In the rows, zero is written as 128.
Known rows, with every step that occurs
M T Q P E J D: [150 140 153  86 106 191 138 113 131  73 167 107 138 140 175  89 149 130
 151]
M C D: [127 117 115 148 111 121 106 123 165 158 151 141 141 154  77 116 112 107
 123]
D C: [137 162 160 149 145 122 142 129 110 126 113 128 135 136 166 140 125 125
 129]
E J D C: [136 168 152 143 177 157 139 105 116 107 140 145 145 109 242 126 153 128
 138]
D C M T Q P: [196 136 176  97  95 120 124 137 135  70 105  97 152 160 134  98 158 159
 138]
D C M: [160 140 140 154 149 110 124 126 114 117 101 135 146 148 165 127 148 151
 135]
J D: [139 123 128 115 149 146 134 110 140 119 141 126 142 115 163 118 136 138
 156]
P E J D C: [120 177 148 164 179 173 152 103  91 118 147 145 140 137 245 130 136 117
 148]
M P E: [126 128 127 150 120 126 138 146 108 133 133 134 146 173 120 132 123 151
 135]
E J D C M T Q: [208 119 150 110 136 147 120 119 142  48 119 136 162 141 237 102 191 153
 158]
D C M P: [173 128 142 154 139  91 121 147 117 110  98 142 171 165 153 126 162 186
 132]
J D C M T Q P E: [191 141 172 105 119 154 140 116 124  71 124  95 162 175 171  92 148 160
 171]
E J D C M: [159 148 132 149 183 146 123 103 120  96 130 152 157 122 241 114 178 152
 146]
E J D C M T: [187 140 129 141 156 164 115 123 135  68 114 145 175 134 244 111 180 165
 155]
J D C M: [172 134 138 141 170 128 130 110 129 106 114 133 161 136 201 116 156 162
 161]
M C: [128 121 105 121 121 122 100 112 153 136 143 132 144 139 100 122 136 118
 129]
Q D C M P E: [164 113 131 144 148 120 123 128  66 133  93 125 149 202 174 124 148 180
 136]
Q T: [107 126 126 110 155 139 134 121 127 128 112 112 139 142 143 118 136 102
  99]
M T Q P: [167 124 167  69  72 138 129 137 151  82 132  90 133 138  96  98 137 135
 132]
T M: [122 132 146 124 126 129 121 106 158 106 120 139 140 140 131 145 131 110
 119]

Rows
[129 182 150 150 174 169 135  94  92 110 149 130 152 141 215  97 153 155
 143]
Q P E J D C M
[141 157 125 170 187 163 134 101  95 107 136 152 152 151 244 117 159 145
 154]
P E J D C M
[104 171 170 143 195 168 150  91 123  90 123 148 190 179 250 136 159 107
 109]
Q T M P E J D C
[134 167 154 163 168 156 148 124  96 112 146 150 163 152 235 130 148 151
 148]
M P E J D C
[179 100 144  90  83 130 126 145 154  80 119 112 133 146 124 115 143 127
 142]
M T Q
[ 98 118 128 127 138 129 105  91 191 134 128 135 168 180  92 122 122  66
  86]
Q T M C D
[148 111  98 148 157 149 117 121 117 102 149 157 166 157 195 106 173 183
 152]
C M P E J D
[ 97 163 144 130 121 152 143 119 100 140 147 107 123 150 102 115 105 128
 127]
Q P E
[178 102 143 123 138 124 118 120  69 105 117 133 133 195 207 113 175 161
 125]
T Q D C M P E J
[193 107 129 115 130 140 110 129 104  98  73 113 150 169 183 117 155 165
 141]
Q D C M T
[168 133 141 163 165 125 137 128 106 112 118 142 178 180 192 120 151 185
 166]
J D C M P E
[125 133 122 143 151 161 135 123 112 115 157 153 156 144 198 118 150 155
 146]
M P E J D
[176 100 105 125 107 131 104 145 147  87 101 128 158 152 131 113 155 163
 146]
C M T
[157 139 139 176 143 108 133 145  90 121 106 140 164 193 158 133 144 176
 142]
D C M P E
[172 135 136 149 171 127 118 124 125  90 126 160 180 136 229 112 189 189
 144]
E J D C M P
[206  79 156  92 125  91 115 127 101 104  95 114 142 179 163 111 175 178
 129]
T Q D C M P
[168 158 164 124 109 154 130 128 103  72 126 115 144 174 174 100 162 142
 130]
D C M T Q P E J
